Known rows, with every step that occurs:
G-S-F: [ 1.64  1.05  0.21  1.89 -1.83  0.85  0.05  0.29  1.15 -0.76  0.48 -1.58
  0.32 -0.13  1.86 -0.10  1.99 -0.03  2.51  0.69  0.57  0.46 -0.21]
G-F-S: [ 0.89  0.80  0.26  1.24  1.16  0.42  0.60  0.23 -0.88  0.21  0.53  0.57
  0.01  0.93  3.41 -0.54  1.89 -0.16  3.05  0.78 -0.15  0.38  0.29]
N-S-G: [ 2.25 -0.17  0.74  0.60 -0.80 -0.53  0.02 -0.08  1.42 -0.66  1.59 -2.56
  0.23 -0.84  1.53  0.61  0.01 -1.71 -0.25  0.13  0.44 -0.47  1.24]
N-S-G-F: [ 2.28 -0.64  0.20  0.69  0.08  0.07  0.60  0.08 -0.06 -0.89  1.65  0.88
  0.06 -1.12  3.00  0.50  0.09 -1.72  2.45  0.45  0.17  0.05  1.27]
N-S: [ 2.63  0.30  0.20  0.62 -0.31 -0.26 -0.03 -0.06  0.35  0.03  0.68  0.30
  0.72 -0.19  1.62 -1.74  1.48 -1.04 -0.18 -0.04  0.20 -0.31  1.15]
W-S-G-F-B: [ 0.85 -0.37  0.16 -0.07  1.17  1.87  0.15  0.00  0.54  0.44  1.32  0.97
  0.28  1.81  1.48  1.59  1.17 -3.17  5.50  0.69  0.24 -0.05  0.32]
W-S: [ 1.15  0.26 -0.18  0.69  0.09  0.15 -0.13  0.28  1.44  1.03  0.99  0.36
  0.52  1.61  0.56 -0.24  2.46 -1.37  0.55  0.04  0.47 -0.30  0.85]
N-S-F: [ 2.98  0.13  0.54  1.41 -1.03  0.49  0.34  0.10  1.32 -0.72  1.11 -0.44
  0.19  0.26  2.32 -1.94  1.40 -1.89  1.60  0.45  0.66 -0.19  0.85]
V-S-F: [ 0.55  0.84  0.64  0.83 -0.95  0.27  0.22  0.22  0.39 -0.13  1.16 -2.01
  0.19  1.31  2.40 -0.53  1.33 -0.65  1.45  0.64  0.46 -0.02 -0.34]
X-S-G-F-B: [-0.31  0.01  0.09 -0.15  1.40  2.43  0.25  0.01 -0.47  0.31  1.45  0.68
  0.47  0.60  1.04  1.73  0.41 -2.50  4.87  0.82 -0.26 -0.26  0.01]
L-S-G: [ 0.47 -0.04  0.95  0.91 -2.32  0.01  0.04 -0.14  1.09 -0.43  1.28 -5.20
 -0.45 -0.83  1.31  1.57 -1.62 -0.46  0.89  0.04 -0.27 -0.11  0.87]
F-S-G: [ 0.32  0.63  1.14  0.98 -0.16 -0.33  0.05  0.05  1.15 -0.19  1.29 -4.79
 -0.29  0.50  1.78  1.69  0.39 -0.85  0.47  0.58  0.35 -0.24  0.41]
B-S-F-G: [ 0.43 -0.43  1.68  2.19 -0.12  1.43  0.34  0.31  1.14 -1.15  2.39 -2.09
 -0.88  1.21  2.27 -0.78  1.28  0.32  2.48  0.59 -0.40 -0.10 -0.45]
E-S-G-F-X: [ 1.49 -1.18 -0.14 -0.85  1.28  0.56  0.67  0.10 -0.30 -0.38  1.69 -1.24
  0.01  0.90  0.50  2.06  0.88 -0.27  3.06  0.30  0.24  0.08 -0.26]
G-F: [ 0.27 -0.50 -0.47  0.17  0.77  0.55  0.62  0.15 -1.34 -0.32  0.16  3.27
 -0.17 -0.32  1.65 -0.04  0.08 -0.15  2.69  0.32 -0.26  0.46  0.16]
N-S-F-X: [ 3.23 -1.46  0.88 -0.12 -0.17  0.28  0.41 -0.01  1.54 -0.41  0.40 -0.62
  0.24  1.28  1.19 -1.71  1.55 -0.44  2.19  0.25  0.81 -0.29 -0.18]
W-S-G-F: [ 1.11 -0.67 -0.13  0.78  0.42  0.45  0.53  0.37  0.70 -0.03  1.90  1.18
 -0.12  0.41  2.25  1.70  0.79 -2.08  3.04  0.53  0.36  0.06  1.07]
B-S-F: [ 0.22 -0.18  0.71  1.84 -1.80  1.17  0.39  0.25  0.71  0.25  0.42 -0.48
 -0.22  0.78  1.22 -0.90  1.48 -0.23  3.24  0.50  0.34  0.09  0.59]
X-F-B-S: [-2.29  0.25  0.67  0.34 -0.53  3.11 -0.05  0.13 -0.89  1.39 -0.03  1.50
  0.43  2.14 -0.53 -0.38  2.28  0.51  4.26  0.36  0.13 -0.15  0.36]
B-S: [-0.42  0.07  0.46  1.06 -1.28  0.53  0.01  0.09 -0.35  1.08 -0.21  0.12
  0.22  0.47  0.32 -0.53  1.67  0.84  1.67  0.00 -0.14  0.03  0.83]

Rows:
[-0.73 -0.21  1.17  0.34 -0.98  1.31 -0.22 -0.21  0.65  0.72  0.61 -2.67
  0.11  0.83 -0.09  1.71  0.45 -1.07  3.77  0.33  0.06 -0.25  0.48]  F-B-S-G
[-0.05 -1.11  0.58 -0.51  0.39  0.52  0.11  0.16  1.36  0.36  1.58 -2.93
  0.31  0.31 -0.75  2.08  0.14 -0.28  0.14  0.26  0.32 -0.81 -0.11]  F-X-S-G
[ 0.32  0.04  0.62 -0.05  0.23  2.10  0.00 -0.16  0.82 -0.21  0.16 -0.58
 -0.02  1.72  0.30 -0.32  0.45 -2.06  4.42  0.64  0.31 -0.03 -0.79]  S-F-B
[ 1.38  1.10  0.73  1.66  0.00  0.49 -0.37  0.19  0.67 -1.28  1.86 -2.53
  0.30 -0.31  2.14  0.37  2.22  1.49  0.32  0.32 -0.51  0.25 -0.84]  F-G-S
[-0.05 -0.56  0.33 -0.63  1.09  1.69  0.24 -0.19 -0.52 -0.38  0.67  0.79
 -0.10  0.53  1.08  1.77 -0.69 -2.06  5.17  0.66 -0.10  0.17 -0.28]  S-G-F-B
[ 0.25 -0.81  0.04  0.18  0.29  0.29  0.65  0.14 -0.32 -0.92  1.05  0.73
 -0.52 -0.93  1.75  1.90 -1.17 -0.96  2.57  0.50 -0.03  0.34  0.35]  S-G-F
[ 1.00 -1.73  0.69 -0.63  0.16  0.52  0.44  0.06  1.22 -0.40 -0.11 -0.73
 -0.36  1.39 -0.06 -0.31  0.40  0.45  2.35  0.28  0.64 -0.03 -1.02]  S-F-X
[-0.24 -0.90  0.39  1.08 -0.64  0.72  0.65  0.21 -0.63 -0.05  1.02  0.88
 -0.36 -0.60  1.94  1.51  0.15 -0.29  3.87  0.49 -0.11  0.34  1.01]  B-S-G-F
[ 1.97 -0.38  0.06 -0.24  0.45  0.95  0.41  0.18  0.97 -0.23  1.41 -2.40
  0.13  2.22 -0.35 -0.03  2.10 -0.32  2.30  0.30  0.72 -0.10 -0.74]  E-S-F-X
[-1.40  0.58  1.10  0.99 -0.05  0.99  0.27  0.37  0.74 -0.34  1.79 -3.50
 -0.42  1.02  1.48  1.71  0.56 -0.04  0.59  0.75  0.71 -0.30  0.41]  X-F-S-G
[-2.28 -0.30  1.13  0.33 -0.99  2.55 -0.02  0.09  0.26  0.58  1.02 -1.40
 -0.02  1.33 -0.30  1.78  0.71 -0.37  3.80  0.48  0.39 -0.31  0.50]  X-F-B-S-G
[-0.30 -0.09  0.32  0.47  0.14  2.20  0.23 -0.06 -1.61  1.22 -0.29  2.79
  0.41  1.29  1.22 -0.45  2.10 -0.41  6.35  0.45 -0.45  0.30  0.43]  G-F-B-S
[ 0.05  0.04  0.36  0.14  0.12 -0.19  0.52  0.20 -0.89 -0.43  1.63 -0.57
  0.03 -0.15  3.13  1.79  0.03 -0.64  2.37  0.61  0.04  0.22  0.16]  V-S-G-F
[ 0.78 -0.50  0.42  1.01 -1.24  0.51  0.64  0.02 -0.35 -0.73  1.35 -1.38
 -0.57 -1.07  2.81  1.42 -1.38 -0.58  3.40  0.35 -0.49  0.35  0.98]  L-S-G-F
[ 0.59 -2.36  0.41 -1.23  0.98  0.10  0.69  0.02 -0.01 -0.56  0.30  0.55
 -0.48  0.15  0.62  1.73 -0.79  0.49  3.06  0.28  0.22  0.16 -0.58]  S-G-F-X
[ 0.76 -2.01 -0.02 -1.26  1.37  0.32  0.67  0.04 -0.81 -0.05 -0.36  2.67
 -0.12  0.72  0.63  0.04  0.38  1.16  3.17  0.14 -0.03  0.31 -0.70]  G-F-X
[ 0.53  0.14  1.07  1.78  1.19  1.87  0.31  0.44  1.31 -1.36  3.41 -2.23
 -0.45  0.98  1.98 -0.55  1.15 -0.83  0.88  0.79 -0.33 -0.59 -0.78]  X-S-F-G
[ 0.42 -1.09 -0.35 -0.48  1.63  1.36  0.59  0.33 -0.74  0.82  0.76  2.47
  0.69  0.76  0.51 -0.08  1.83  0.54  2.53  0.36 -0.18 -0.32 -0.24]  G-F-X-S
[ 1.33 -0.05  1.66  2.17 -0.73  1.29  0.33  0.11  1.40 -1.85  2.78 -4.27
 -1.06  0.71  3.15 -0.91 -0.24 -0.02  2.04  0.45 -0.71 -0.09 -0.56]  L-S-F-G
[ 0.17  0.64  0.31  0.47  0.50  2.96 -0.01  0.05  0.79  0.54  1.08 -0.60
  0.61  1.87  0.32 -0.45  1.53 -2.49  4.10  0.87  0.15 -0.50 -0.45]  X-S-F-B
